Every row comes from one small tree of marks. The marks that hang from a mark follow it in brackets, in the order of their numbers. Every link used is in the known rows. Which tree was each row made from?
Known rows:
k537(k933(k919)): [-0.26 -0.13  0.12 -0.15 -0.14  0.11  0.52 -0.43 -0.44 -0.31 -0.19 -0.20
 -0.35 -0.10  0.05  0.02 -0.06 -0.14  0.12  0.08  0.46]
k797(k933(k439 k537)): [ 0.07  0.00  0.17 -0.20 -0.59  0.38  0.20 -0.21 -0.21 -0.01 -0.10 -0.16
 -0.34 -0.14 -0.29  0.26 -0.12  0.22  0.00  0.29  0.43]
k537(k233(k439(k203)) k933(k919)): [-0.29 -0.20  0.25  0.18 -0.30  0.10  0.55 -0.24 -0.49 -0.33 -0.24  0.03
  0.01 -0.15  0.02 -0.10 -0.18 -0.22 -0.15 -0.06  0.55]
k933(k439(k203) k537(k233)): [ 0.00 -0.11  0.19  0.28 -0.59  0.38  0.39 -0.12 -0.32  0.25  0.07  0.16
 -0.26 -0.24 -0.05  0.00 -0.28  0.20 -0.29 -0.04  0.40]
k797(k203(k439) k933(k537)): [ 0.30 -0.16  0.32 -0.10 -0.48  0.51  0.09 -0.03  0.01  0.19  0.01 -0.27
 -0.24 -0.25 -0.50  0.11 -0.12  0.04 -0.15  0.52  0.46]
k797(k203(k439)): [ 0.18 -0.31  0.39  0.11 -0.15  0.40  0.37 -0.06 -0.03  0.14  0.04 -0.34
 -0.07 -0.17 -0.23 -0.15 -0.25 -0.13 -0.17  0.33  0.43]
k927(k537): [-0.01 -0.22  0.39 -0.21 -0.31  0.25  0.35 -0.43 -0.35 -0.06 -0.05 -0.34
 -0.16  0.00 -0.24  0.10 -0.09  0.14  0.05 -0.16  0.39]
k927(k537 k797(k933)): [ 0.12 -0.18  0.45 -0.60 -0.30  0.37  0.18 -0.45 -0.16 -0.20  0.00 -0.43
 -0.20 -0.04 -0.31  0.45 -0.06  0.19  0.10  0.03  0.34]
k919(k233 k933): [-0.19 -0.36  0.11 -0.23 -0.01 -0.13  0.45 -0.25 -0.38 -0.15 -0.04 -0.61
  0.07 -0.10 -0.28  0.21  0.04 -0.24  0.05 -0.21  0.21]
k927(k537(k233 k933(k439 k919)) k797): [-0.06 -0.24  0.30 -0.38 -0.53  0.18  0.22 -0.63 -0.44 -0.28 -0.21 -0.04
 -0.37 -0.05  0.09  0.37 -0.11  0.08 -0.03 -0.06  0.38]
k797(k933(k439(k203) k537 k919)): [ 0.02  0.05  0.10  0.04 -0.49  0.35  0.24 -0.21 -0.18  0.08 -0.05  0.06
 -0.44 -0.14 -0.33  0.19 -0.01  0.14 -0.09  0.21  0.50]
k233(k439): [-0.16 -0.24  0.33  0.00 -0.11  0.30  0.52 -0.08 -0.28 -0.28 -0.17 -0.45
  0.21 -0.10 -0.14 -0.06 -0.28 -0.05  0.00  0.01  0.35]
k797(k203 k933(k439)): [ 0.22 -0.19  0.28 -0.07 -0.39  0.43  0.17 -0.24  0.06  0.07 -0.05 -0.19
 -0.20 -0.12 -0.24  0.19 -0.26 -0.01 -0.15  0.48  0.53]
k797(k203 k933(k439 k919)): [ 0.14 -0.13  0.15 -0.01 -0.33  0.28  0.16 -0.34  0.03  0.08 -0.12 -0.08
 -0.34 -0.09 -0.23  0.18 -0.12 -0.06 -0.14  0.42  0.58]
k933(k439(k203) k537 k919(k233)): [-0.08 -0.13  0.01  0.33 -0.42  0.11  0.37 -0.21 -0.29  0.39  0.00  0.14
 -0.32 -0.15 -0.20  0.05  0.05  0.02 -0.32 -0.17  0.32]
k919(k233 k933(k439 k537)): [-0.09 -0.30 -0.02 -0.18 -0.38  0.05  0.27 -0.20 -0.40 -0.02 -0.10 -0.42
 -0.14 -0.17 -0.25  0.35 -0.01 -0.05 -0.04 -0.08  0.14]
k927(k537(k933) k919): [-0.09 -0.28  0.39 -0.54 -0.29  0.03  0.40 -0.55 -0.44 -0.15 -0.16 -0.41
 -0.33 -0.04  0.08  0.11  0.04 -0.20  0.24 -0.16  0.41]
k797(k203 k933(k439 k537 k919(k233))): [ 0.16 -0.16  0.04  0.00 -0.53  0.16  0.04 -0.31 -0.03  0.34 -0.10 -0.02
 -0.35 -0.16 -0.33  0.30  0.03 -0.01 -0.26  0.28  0.44]
k927(k797 k919(k233 k933)): [-0.18 -0.42  0.20 -0.67  0.26 -0.27  0.50 -0.35 -0.24 -0.11  0.06 -0.78
 -0.06 -0.16  0.11  0.29  0.09 -0.42  0.22 -0.28  0.15]
k797(k933(k439)): [ 0.03 -0.05  0.27 -0.15 -0.42  0.29  0.30 -0.25 -0.17 -0.12 -0.13 -0.21
 -0.21 -0.05 -0.28  0.16 -0.16  0.06  0.02  0.30  0.52]

Which tree is each row?
[-0.24 -0.23  0.19  0.07 -0.16  0.08  0.53 -0.25 -0.41 -0.21 -0.19 -0.14
 -0.02 -0.09 -0.11 -0.01 -0.02 -0.29 -0.10 -0.05  0.40] -> k537(k933(k919(k233(k439(k203)))))
[-0.12 -0.05  0.03  0.35 -0.51  0.18  0.39 -0.25 -0.36  0.26 -0.03  0.29
 -0.43 -0.19 -0.03 -0.03 -0.11  0.13 -0.28 -0.12  0.46] -> k933(k439(k203) k537(k233) k919)
[-0.27 -0.20  0.10 -0.11 -0.17 -0.10  0.50 -0.43 -0.46 -0.16 -0.19 -0.19
 -0.22 -0.07 -0.04  0.05  0.06 -0.24  0.01 -0.05  0.41] -> k537(k933(k919(k233)))
[-0.28 -0.12  0.03  0.08 -0.33 -0.03  0.39 -0.28 -0.46  0.01 -0.18 -0.07
 -0.18 -0.19 -0.06  0.00 -0.03  0.08 -0.09 -0.22  0.40] -> k933(k537(k233(k439)) k919)
[ 0.19 -0.45  0.55 -0.47 -0.23  0.04  0.23 -0.41 -0.12  0.19  0.04 -0.38
 -0.18 -0.14  0.05  0.13 -0.07 -0.20 -0.07 -0.09  0.37] -> k927(k537(k233) k797(k203(k439)) k919)
[-0.06 -0.04  0.02  0.27 -0.38  0.37  0.39 -0.21 -0.26  0.21  0.00  0.14
 -0.48 -0.17 -0.09  0.02 -0.10  0.15 -0.17  0.00  0.39] -> k933(k439(k203) k537 k919)
[-0.20 -0.19  0.05  0.19 -0.20  0.02  0.42 -0.15 -0.35  0.20 -0.06 -0.13
 -0.05 -0.17 -0.26  0.02  0.10 -0.06 -0.21 -0.29  0.28] -> k933(k537 k919(k233(k439(k203))))
[-0.02 -0.28  0.33 -0.47 -0.08  0.01  0.36 -0.13 -0.10  0.11  0.08 -0.47
  0.05 -0.20 -0.13  0.26  0.08 -0.28 -0.01 -0.14  0.23] -> k927(k797(k933(k537)) k919(k233(k439(k203))))
[ 0.15 -0.15  0.23 -0.14 -0.47  0.28  0.14 -0.25 -0.06  0.22  0.05 -0.15
 -0.22 -0.27 -0.25  0.20 -0.15  0.09 -0.16  0.26  0.51] -> k797(k203 k933(k537(k233)))
[-0.16 -0.24  0.13 -0.11 -0.23  0.28  0.40 -0.07 -0.41 -0.26 -0.04 -0.39
 -0.01 -0.28 -0.18  0.17 -0.21  0.02  0.03 -0.10  0.27] -> k919(k933(k537(k233(k439(k203)))))
[ 0.20 -0.19  0.17  0.02 -0.44  0.14  0.07 -0.14 -0.04  0.35 -0.05 -0.15
 -0.26 -0.19 -0.56  0.14  0.14 -0.11 -0.25  0.33  0.45] -> k797(k203(k439) k933(k537 k919(k233)))
[ 0.26 -0.14  0.19 -0.12 -0.56  0.53  0.06 -0.21  0.02  0.19 -0.02 -0.14
 -0.33 -0.22 -0.25  0.29 -0.23  0.15 -0.16  0.48  0.45] -> k797(k203 k933(k439 k537))
[-0.16 -0.31  0.01 -0.27 -0.19 -0.04  0.35 -0.21 -0.41 -0.02 -0.01 -0.56
 -0.07 -0.20 -0.30  0.30  0.06 -0.08  0.04 -0.22  0.12] -> k919(k233 k933(k537))
[-0.07 -0.28  0.29 -0.61 -0.10 -0.11  0.32 -0.20 -0.16  0.04 -0.01 -0.57
  0.03 -0.18 -0.08  0.33  0.11 -0.25  0.07 -0.13  0.21] -> k927(k797(k933(k537)) k919(k233(k439)))
[ 0.08 -0.27  0.18 -0.30 -0.15  0.25  0.16 -0.23  0.01  0.06  0.01 -0.33
 -0.10 -0.23 -0.23  0.39 -0.05 -0.04 -0.14  0.16  0.28] -> k927(k797(k203 k933(k537 k919(k233(k439)))))
[ 0.09 -0.05  0.33  0.02 -0.39  0.42  0.35 -0.14 -0.10 -0.04 -0.01 -0.11
 -0.16 -0.07 -0.33  0.10 -0.18  0.03 -0.08  0.27  0.54] -> k797(k933(k439(k203)))
[ 0.10 -0.35  0.32 -0.47 -0.21  0.42  0.20 -0.58 -0.18 -0.19 -0.05 -0.29
 -0.37 -0.12  0.02  0.39 -0.13  0.00  0.00  0.09  0.32] -> k927(k537(k933(k919)) k797(k203))
[-0.14  0.03  0.07 -0.15 -0.42 -0.03  0.26 -0.36 -0.33  0.03 -0.10 -0.06
 -0.35 -0.16 -0.28  0.17  0.09  0.12  0.01  0.01  0.55] -> k797(k933(k537(k233) k919))
[ 0.27 -0.21  0.42 -0.06 -0.31  0.42  0.19 -0.05  0.06  0.07 -0.02 -0.32
 -0.10 -0.15 -0.47  0.03 -0.15 -0.11 -0.13  0.54  0.54] -> k797(k203(k439) k933)
